Each row was made from one path, in order. Every step used is in the known rows, and no mark comes twice. Write each row's path.
Known rows:
b-k-q-n: +0.34,+0.88,+2.33,+1.01,+3.71,-2.55,+2.33,-1.86,-0.42,-1.88,+1.77,+1.65,-0.93,+1.23,-4.25,+2.86,+0.68,+2.36,-1.85,-2.40,+1.17,+0.45,-0.42,+2.70,-1.47,+2.06,-2.85,-1.76,-0.85,-1.71
k-q-n: +0.74,+0.06,+1.30,+1.80,+4.70,-2.07,+0.45,-2.98,-0.81,-2.22,+1.75,+1.70,-0.89,+0.47,-3.55,+0.26,+0.90,+2.03,-1.80,-0.31,+0.29,+1.13,-0.90,+2.88,-1.76,+2.05,-2.39,+0.16,-2.37,-1.26
n-q-v: +0.98,+2.28,+1.12,+3.03,+6.70,+0.10,-0.64,-1.47,-1.51,-3.76,-2.19,+0.23,-1.34,+1.53,-1.48,-0.61,+3.46,+1.43,-0.38,+1.36,+0.38,+0.59,-1.50,+3.37,-1.47,+1.71,-2.17,+1.19,-2.66,-1.21
d-f: -0.72,+0.20,-0.86,+0.21,+1.63,-1.41,+0.49,-1.81,-0.41,+0.39,-0.69,+0.50,-0.85,+0.27,-2.06,-3.97,+0.64,+2.57,+0.23,-0.80,-0.59,-0.99,-2.84,-1.34,+0.78,+0.02,-0.13,+1.56,-0.96,-2.32
b-d-f-a-q-x: +0.29,+0.14,-3.12,-0.90,+1.16,-4.09,-0.69,-4.32,-2.98,+2.06,-3.28,-0.22,-3.76,+0.64,-2.67,-4.87,+0.10,+1.88,+2.60,-1.42,-0.66,-2.23,-2.15,+1.18,+1.46,-0.33,+1.25,+0.36,-0.84,-5.80
e-d-f: -0.75,+0.38,-1.07,+1.33,+2.66,-1.03,+1.39,-1.44,-1.14,+2.48,-0.30,+1.01,-1.08,-0.46,-1.48,-6.06,-0.07,+2.03,+0.42,-1.88,-1.80,-0.58,-2.98,-0.68,+1.43,-0.88,+0.48,+3.70,-0.44,-3.35
k-b-d-f-a: -2.00,-0.08,-1.40,-2.77,+0.96,-3.04,+3.58,-0.55,-2.37,+3.94,-0.54,+0.12,-2.47,+0.70,-4.24,-4.52,+1.50,+1.82,+5.46,-0.74,-1.62,-5.20,-3.06,+0.44,+0.72,-2.49,-0.04,-0.92,+1.86,-6.07
d-f-a-q-v: +1.05,-0.18,-3.90,+0.26,+1.61,-1.40,+0.03,-3.88,-2.16,-0.78,-4.24,-1.95,-5.10,+0.30,-1.35,-5.46,+2.85,+2.93,+2.65,-0.91,+0.89,-2.26,-1.45,+1.19,+0.97,+1.25,-1.27,+2.10,-2.28,-3.48
n-q-k-b-d: -0.51,+3.57,+2.31,-1.92,+4.79,+0.78,+2.39,+0.87,-1.14,-0.39,+2.70,+0.67,+0.25,+2.54,-4.63,+0.54,+2.48,+1.64,+1.30,+1.99,-1.93,-1.78,-2.48,+1.71,-4.36,-3.26,-2.72,-5.59,+1.30,-4.60
k-q-a-f-d: -2.05,-1.04,-0.63,+1.67,+1.19,-3.16,+2.68,-1.06,-0.81,-0.07,+0.26,+1.24,-0.03,-2.12,-2.53,-4.37,-3.64,+1.71,-0.67,-2.62,-0.12,-3.63,-3.19,-1.77,+5.05,+1.17,-0.18,+4.80,-1.83,-2.31
v-q-g: +1.33,+2.53,+1.35,+0.87,+5.82,-0.28,+1.03,-2.28,-1.23,-2.50,-0.87,+0.13,+1.14,+1.02,-1.52,-1.05,-0.91,+0.36,-1.83,-0.02,-0.44,+1.41,-1.94,+2.39,-2.28,-0.21,-1.71,+0.72,-3.34,-0.95
e-d-f-a-q-g: +0.68,-0.41,-3.44,-0.17,+3.33,-0.43,+1.05,-4.26,-2.78,+3.09,-2.08,-0.53,-2.54,-0.80,-1.59,-7.24,-0.22,+2.73,+0.41,-2.87,-2.15,-1.85,-1.85,+0.97,-0.56,-1.98,-0.92,+3.74,-1.98,-3.74
k-q: +0.69,-0.29,+1.12,+0.25,+1.43,-1.68,-0.02,-1.93,+0.58,-1.39,+0.37,+1.75,-0.54,+0.26,-2.42,-0.43,-0.18,+2.29,-2.31,-0.93,+0.46,-0.15,-1.40,+1.37,-0.85,+1.02,-1.17,+0.79,-2.43,-1.78
e-d-f-a: -0.89,-1.18,-2.61,+1.04,+2.41,-2.15,+2.39,-1.66,-2.61,+4.16,-0.99,+0.29,-2.83,-1.05,-2.10,-8.13,-1.33,+1.94,+2.44,-1.92,-2.30,-2.43,-3.05,+0.55,+2.72,-0.44,+0.62,+5.62,-0.85,-4.41
x-q-g: +0.17,-0.82,+0.60,+1.11,+4.89,+0.98,-1.33,-3.59,-1.17,-2.45,+0.10,+0.42,+1.75,+1.52,-2.12,-0.30,+3.26,+0.73,-4.96,-1.19,-1.54,+2.42,-3.04,+1.44,-2.46,-0.98,-1.76,-0.32,-3.85,-2.47
b-d: -0.22,+0.90,-0.75,-0.53,+0.86,-1.92,+1.12,-0.85,-0.94,-0.19,-0.54,+1.36,-0.15,+0.65,-2.57,-0.91,+1.76,+0.82,+0.55,+0.50,-0.47,-1.03,-2.86,+0.73,-1.21,-1.80,-0.03,+0.26,-0.34,-2.93
e-d: +0.07,+0.44,-0.57,+1.39,+2.00,-0.74,+0.90,-0.73,-0.89,+0.24,+0.20,+1.61,+0.00,-0.23,-1.54,-2.65,-0.49,+0.94,-0.85,-1.17,-0.88,+0.64,-2.65,+0.63,+0.15,-1.31,-0.02,+3.15,-1.04,-2.56
n-q-k: +0.72,+2.28,+1.40,+0.66,+5.28,+1.18,+0.31,-0.63,-0.61,-2.31,+1.83,+0.38,+0.07,+1.56,-3.06,-0.93,+0.41,+2.35,-2.03,+1.87,-1.42,+0.35,-2.18,+1.32,-2.94,-0.38,-2.72,-1.21,-1.91,-1.81
g-q-k-b-d-f: -0.39,+1.10,+1.18,-2.13,+2.61,+0.29,+2.09,-1.50,-0.28,+1.82,+2.51,+1.48,-2.17,+1.23,-4.93,-0.71,+3.34,+1.72,+3.44,-0.28,-1.81,-2.48,-3.25,+0.30,-3.80,-2.31,-1.57,-5.02,+2.46,-5.54
v-q: +0.99,+2.92,+0.59,+0.73,+2.71,-1.87,+1.02,-1.23,-0.59,-2.53,-1.62,+0.06,+0.01,+1.23,-1.63,-1.56,-0.59,+0.80,-0.34,+0.47,+0.73,+1.05,-2.18,+1.98,+0.03,+1.06,-0.52,+1.00,-2.49,-1.68
d-f-a-e: +0.44,-1.77,-4.09,+0.16,+0.86,-3.70,+2.36,-2.34,-3.33,+3.33,-0.50,-0.03,-3.75,-1.44,-2.92,-6.41,-2.93,+2.35,+2.77,-1.22,-1.91,-2.79,-3.71,+1.94,+2.83,-1.30,-0.26,+6.28,-1.11,-3.44
x-q-a-e-d-f: -1.46,-0.65,-2.28,+3.99,+2.36,-1.64,+0.55,-2.52,-2.78,+1.41,+0.10,+1.35,-0.03,-1.82,-1.33,-6.79,+0.13,+0.22,-1.35,-2.56,-1.92,+1.76,-4.55,+0.87,+3.45,-2.29,+0.58,+6.64,-1.84,-4.78
g-q-k-b: +0.82,+0.47,+2.17,-1.10,+2.16,+1.17,+0.66,-1.11,+0.83,-2.12,+3.37,+1.81,-0.83,+1.26,-4.41,+2.86,+1.34,+1.47,+0.57,+0.03,-0.07,-0.35,-2.49,+0.68,-4.26,-1.14,-2.68,-4.65,+0.54,-3.23
g-q-k-b-d-f-a-e: +0.80,-0.83,-2.13,-2.10,+1.73,-2.17,+3.97,-2.14,-3.20,+4.79,+2.86,+1.06,-5.10,-0.58,-5.80,-3.21,-0.23,+1.58,+6.07,-0.68,-3.14,-4.14,-3.88,+3.48,-1.82,-3.61,-1.72,-0.28,+2.24,-6.76
a-f: -0.89,+0.10,-0.96,+0.54,+1.60,-1.26,+0.92,-0.99,-0.60,-0.17,-0.09,+0.57,-0.01,-0.07,-2.26,-3.82,-0.75,+2.20,-0.58,-1.08,-0.25,-1.71,-3.57,-1.77,+1.56,+0.04,+0.55,+2.43,-0.94,-1.91

Write each row's path:
+0.48,-0.34,-0.11,+2.59,+4.16,+0.27,-1.51,-2.81,-1.36,-4.19,-1.70,-0.48,-1.08,+1.90,-1.37,-0.65,+5.68,+0.38,-2.64,-0.33,+0.18,+2.65,-2.84,+2.36,-0.22,+1.44,-1.51,+0.27,-3.56,-3.31 : x-q-v
-0.93,-0.52,-2.39,+0.13,+1.16,-2.64,+2.94,-0.81,-1.68,+1.33,-0.36,-0.35,-1.02,-0.42,-2.76,-4.36,-2.37,+2.24,+0.37,-2.10,-1.66,-3.27,-4.52,-1.88,+4.34,+0.28,+0.09,+3.81,-0.76,-2.51 : a-f-d
-2.33,+1.45,-0.60,+2.90,+4.05,-2.27,+2.15,-0.31,-1.96,-0.57,-1.29,+0.45,+0.85,-1.04,-2.44,-4.76,-2.20,+1.65,+0.27,-0.76,-1.04,-3.46,-3.81,-1.30,+4.53,+0.70,-0.32,+4.79,-1.46,-1.59 : n-q-a-f-d
-1.30,+0.66,+2.50,+1.18,+0.09,-2.17,+1.82,-0.04,+1.19,-3.01,+0.53,+2.48,+1.26,-0.46,-2.47,+1.92,-1.42,+1.33,-2.10,-2.77,+2.93,-1.13,-0.66,-0.26,+0.51,+0.61,-1.31,+0.05,-1.24,-1.71 : b-k-q-a
+0.32,+0.08,-4.00,+1.38,+3.47,-2.25,+1.29,-4.30,-3.47,+2.32,-1.42,-0.78,-4.08,-0.30,-2.78,-7.01,+1.12,+2.89,+2.29,-1.78,-1.32,-0.93,-1.61,+2.11,+0.76,+0.26,-1.03,+3.28,-1.01,-3.86 : e-d-f-a-q-n
+0.54,-0.08,-3.79,-0.98,+1.32,+0.12,+1.70,-2.55,-2.03,+2.78,+0.26,-1.29,-3.98,-0.30,-2.42,-8.06,-0.90,+3.25,+1.08,-1.52,-2.16,-2.02,-2.37,-0.16,+0.25,-1.68,-1.17,+1.89,-1.10,-5.12 : e-d-f-a-q-k
+0.27,+0.66,+2.24,-0.51,+0.43,-2.23,+1.97,-0.73,+1.03,-1.12,+0.47,+1.71,-0.51,+1.04,-3.14,+2.18,-0.38,+2.63,-2.11,-3.09,+1.48,-0.93,-0.85,+1.14,-0.61,+1.09,-1.57,-1.10,-0.94,-2.24 : b-k-q
+0.86,+1.88,+1.89,+1.58,+7.35,+0.71,-0.36,-2.17,-1.34,-1.94,-0.34,+1.09,+1.44,+1.04,-2.26,-0.39,+0.98,+1.77,-2.62,+0.47,-1.36,+0.44,-1.64,+2.47,-3.71,-0.69,-2.44,+0.54,-2.86,-0.42 : n-q-g
-0.09,+1.10,-2.89,-2.32,+1.12,-1.88,+2.02,-2.45,-2.75,+1.11,-3.25,-1.58,-4.95,+1.36,-2.92,-4.01,+4.88,+2.28,+5.87,-0.82,+0.37,-4.35,-1.74,+1.62,-0.40,-1.61,-1.32,-2.20,+1.04,-6.22 : k-b-d-f-a-q-v
+0.44,-0.35,-3.93,-1.35,-0.75,-2.28,+0.10,-3.64,-1.32,+0.97,-3.06,-1.26,-3.44,+0.09,-2.19,-5.77,+0.61,+3.71,+1.68,-1.37,+0.15,-2.86,-2.00,-0.03,+0.99,+0.08,-0.34,+1.89,-1.63,-3.33 : d-f-a-q
-0.33,+0.68,-2.17,-3.87,+1.83,-1.16,+2.16,-3.25,-2.53,+2.88,-1.48,-0.80,-2.14,+0.79,-3.61,-3.77,+2.47,+2.61,+3.62,-1.70,-1.47,-4.53,-1.95,+0.87,-2.65,-4.07,-1.56,-2.85,+0.76,-5.36 : k-b-d-f-a-q-g
+1.10,-0.53,-0.94,+3.37,+0.36,-2.29,-0.60,-2.70,-0.77,-2.58,+0.28,+3.45,-0.53,-2.39,-2.26,+0.57,-1.51,-0.12,+0.32,-0.55,+1.40,+0.60,-3.06,+2.20,-0.31,-0.99,-0.67,+5.04,-1.52,-0.81 : g-q-a-e
-0.30,+2.68,-1.61,+3.65,+3.25,-2.91,+2.98,-1.17,-2.84,+1.29,-0.91,+1.14,-0.75,-2.28,-0.77,-7.56,-4.08,-0.14,+1.85,-1.49,-0.80,+0.73,-3.41,+1.66,+3.74,-1.60,+0.57,+7.73,-1.34,-3.14 : v-q-a-e-d-f
+1.98,-0.11,-3.32,+0.43,+1.03,-1.13,-0.47,-3.22,-1.90,-3.04,-3.64,-1.37,-4.18,+0.55,-1.35,-2.12,+2.37,+1.91,+1.27,-0.12,+1.87,-1.20,-1.17,+2.54,-0.25,+0.90,-1.81,+1.64,-2.92,-2.63 : f-a-q-v
-0.93,+0.49,+0.00,+2.32,+0.99,-3.23,+3.91,-0.65,-1.29,+2.67,+1.30,+2.73,-1.15,-2.52,-2.24,-3.88,-3.96,+1.65,+0.07,-4.99,-0.07,-1.28,-2.01,+0.99,+3.18,-1.60,-0.52,+5.60,+0.16,-3.77 : b-k-q-a-e-d-f
+1.32,-0.06,-3.17,+0.48,+1.82,-2.36,+0.01,-4.03,-2.45,-2.03,-1.27,-0.74,-2.78,+0.61,-3.29,-1.68,+1.27,+2.49,+0.77,+0.01,+0.88,-0.42,-1.24,+2.64,-1.12,+0.71,-2.09,+0.68,-2.22,-1.96 : f-a-q-n
+0.61,+0.12,-2.81,+1.59,+2.04,-2.37,+2.17,-1.72,-2.65,+3.77,+0.59,+1.30,-2.30,-1.57,-1.75,-6.53,-2.34,+1.89,+1.09,-2.33,-2.59,-0.14,-3.89,+1.30,+2.14,-2.54,+0.19,+6.42,-0.24,-3.51 : a-e-d-f
-2.86,-0.62,-0.52,+2.97,+1.91,-0.57,-0.84,-1.75,-0.84,-2.56,-0.62,+0.60,+2.06,-0.29,-1.80,-4.13,+1.62,+0.52,-2.91,-1.45,+0.43,+0.20,-4.12,-2.14,+2.94,+0.31,+0.89,+2.57,-2.60,-3.14 : x-q-a-f
-0.41,-0.35,-2.75,-3.28,+1.43,-2.10,+5.20,-0.28,-3.84,+4.86,+3.28,-0.25,-3.88,-0.23,-5.24,-5.04,-1.73,+1.87,+5.21,-0.19,-3.44,-4.59,-4.27,+1.65,-0.14,-5.11,-1.69,-0.11,+2.15,-6.98 : q-k-b-d-f-a-e
+0.40,+1.19,-2.12,-4.51,-0.94,-0.55,+2.45,-0.87,-1.50,+0.31,+1.15,-0.91,-2.53,+1.61,-4.47,-0.96,+1.30,+2.17,+2.85,+0.53,-0.40,-3.52,-2.21,+0.94,-3.08,-4.08,-2.24,-5.04,+0.95,-5.99 : f-a-q-k-b-d
+0.37,-0.20,-4.19,-0.24,+0.24,-1.90,+0.90,-3.28,-2.03,+3.04,-2.78,-0.68,-3.71,-0.60,-1.65,-7.82,-0.09,+3.14,+1.82,-2.47,-1.14,-2.30,-2.16,+0.64,+1.68,-0.83,+0.28,+3.97,-1.12,-4.41 : e-d-f-a-q
+0.04,-0.49,+0.20,+0.27,+2.92,+1.50,-0.64,-1.88,-0.47,-2.75,+2.19,-0.38,+0.40,+1.99,-2.96,-0.96,+2.60,+1.28,-4.36,+0.16,-1.50,+2.31,-3.56,+0.37,-1.64,-0.66,-2.00,-2.13,-2.85,-3.99 : x-q-k
-1.92,+0.84,+0.64,-2.42,+2.94,+0.76,+1.91,-1.14,-1.29,+1.46,+2.55,-0.54,-0.45,+2.75,-4.54,-2.83,+5.21,+1.58,+0.23,-0.48,-3.02,-0.83,-4.12,-0.55,-1.80,-3.16,-1.56,-6.04,+1.01,-7.52 : x-q-k-b-d-f
-0.46,+0.85,-1.69,-2.59,+0.71,-3.80,+0.27,-2.95,-2.66,+2.33,-2.06,-0.12,-3.25,+1.36,-3.66,-3.01,+0.65,+1.99,+4.19,-1.71,-0.24,-3.26,-2.08,+0.79,+0.82,-1.64,+0.67,-3.17,+1.13,-7.12 : k-b-d-f-a-q-x
-1.46,-0.99,-1.28,+2.85,+1.18,-2.55,+1.47,-2.10,-0.87,-0.65,-0.79,+1.88,-0.54,-2.23,-2.73,-2.68,-1.76,+0.67,+1.23,-2.25,+0.10,-3.04,-4.15,-1.52,+3.81,+1.34,+0.26,+4.84,-0.92,-1.74 : g-q-a-f-d
-1.23,+2.18,+1.53,+3.21,+3.86,-0.76,-0.61,-0.50,-0.48,-3.85,-0.98,+1.76,+1.95,-0.19,-1.68,-1.00,+0.35,+0.93,-1.25,+1.27,+1.17,-0.16,-1.80,+0.59,-0.35,+0.05,-1.01,+2.04,-2.28,-0.55 : n-q-a
+1.09,-0.42,+1.82,+0.27,+4.54,-0.14,+0.06,-2.97,-0.05,-1.43,+0.99,+1.90,+0.61,+0.04,-2.30,-0.02,-0.45,+1.87,-3.68,-1.33,-0.62,+0.23,-1.15,+1.81,-3.07,-0.27,-2.34,+0.53,-3.28,-1.11 : k-q-g
-0.76,+0.93,-2.89,-3.91,-1.19,-2.81,+2.14,-2.14,-1.82,+2.90,-2.21,-0.87,-3.26,+1.07,-3.71,-4.16,+2.73,+2.99,+5.01,-1.23,-0.39,-4.83,-2.25,+0.36,-0.42,-2.76,-0.33,-2.56,+1.59,-6.12 : k-b-d-f-a-q
-2.95,-1.32,-1.88,+2.47,+1.60,-2.10,+1.26,-1.66,-1.86,-1.01,-0.85,-0.21,+1.17,-0.60,-2.35,-4.63,+0.03,+0.56,-1.98,-2.41,-1.09,-1.41,-5.14,-2.11,+5.71,+0.42,+0.46,+4.02,-2.32,-3.77 : x-q-a-f-d
-0.08,+0.30,-2.27,-3.83,-0.01,+0.15,+1.85,-1.74,-1.02,+0.86,+0.96,-1.90,-3.20,+1.23,-3.91,-4.06,+0.26,+3.89,+2.57,-0.86,-0.45,-3.62,-2.14,-1.04,-1.06,-2.18,-2.39,-3.76,+0.44,-5.36 : d-f-a-q-k-b
-2.53,-0.16,+0.34,+0.82,+0.21,-3.63,+4.65,+0.18,-0.33,+0.22,+0.41,+1.16,+0.08,-1.42,-3.21,-1.78,-3.88,+2.06,-0.68,-4.86,+0.77,-4.34,-2.62,-2.10,+5.44,+1.18,-0.61,+2.88,-0.38,-2.72 : b-k-q-a-f-d
-0.78,+1.18,-2.76,-2.31,+1.99,-3.13,+2.48,-3.23,-3.25,+2.09,-0.89,-0.92,-3.68,+1.29,-4.83,-3.50,+3.84,+2.71,+5.33,-0.63,-0.62,-3.55,-1.82,+1.90,-1.31,-1.82,-1.62,-3.27,+1.67,-5.66 : k-b-d-f-a-q-n
-1.93,-0.47,+0.23,+2.75,+1.42,-0.53,-1.63,-1.91,-0.31,-4.24,-0.70,+1.08,+2.31,+0.35,-1.53,-1.04,+2.68,-0.15,-3.45,-0.35,+1.05,+1.76,-3.05,-0.29,+0.93,-0.21,-0.36,+1.23,-3.21,-2.72 : x-q-a
+1.25,-0.34,-3.31,-1.21,-1.38,-2.02,-0.29,-2.96,-1.02,-1.22,-2.45,-0.64,-2.43,+0.42,-2.22,-2.42,+0.15,+2.70,+0.41,-0.54,+1.06,-1.72,-1.60,+1.28,-0.16,-0.26,-0.93,+1.38,-2.34,-2.61 : f-a-q
-1.10,+0.84,-1.22,-0.67,+1.49,-2.15,+1.52,-1.53,-1.23,+2.05,-1.04,+0.86,-1.12,+0.40,-2.63,-4.37,+2.08,+1.77,+1.85,-0.39,-1.47,-2.16,-3.14,-0.53,-0.01,-1.52,+0.40,+0.74,+0.29,-3.76 : b-d-f
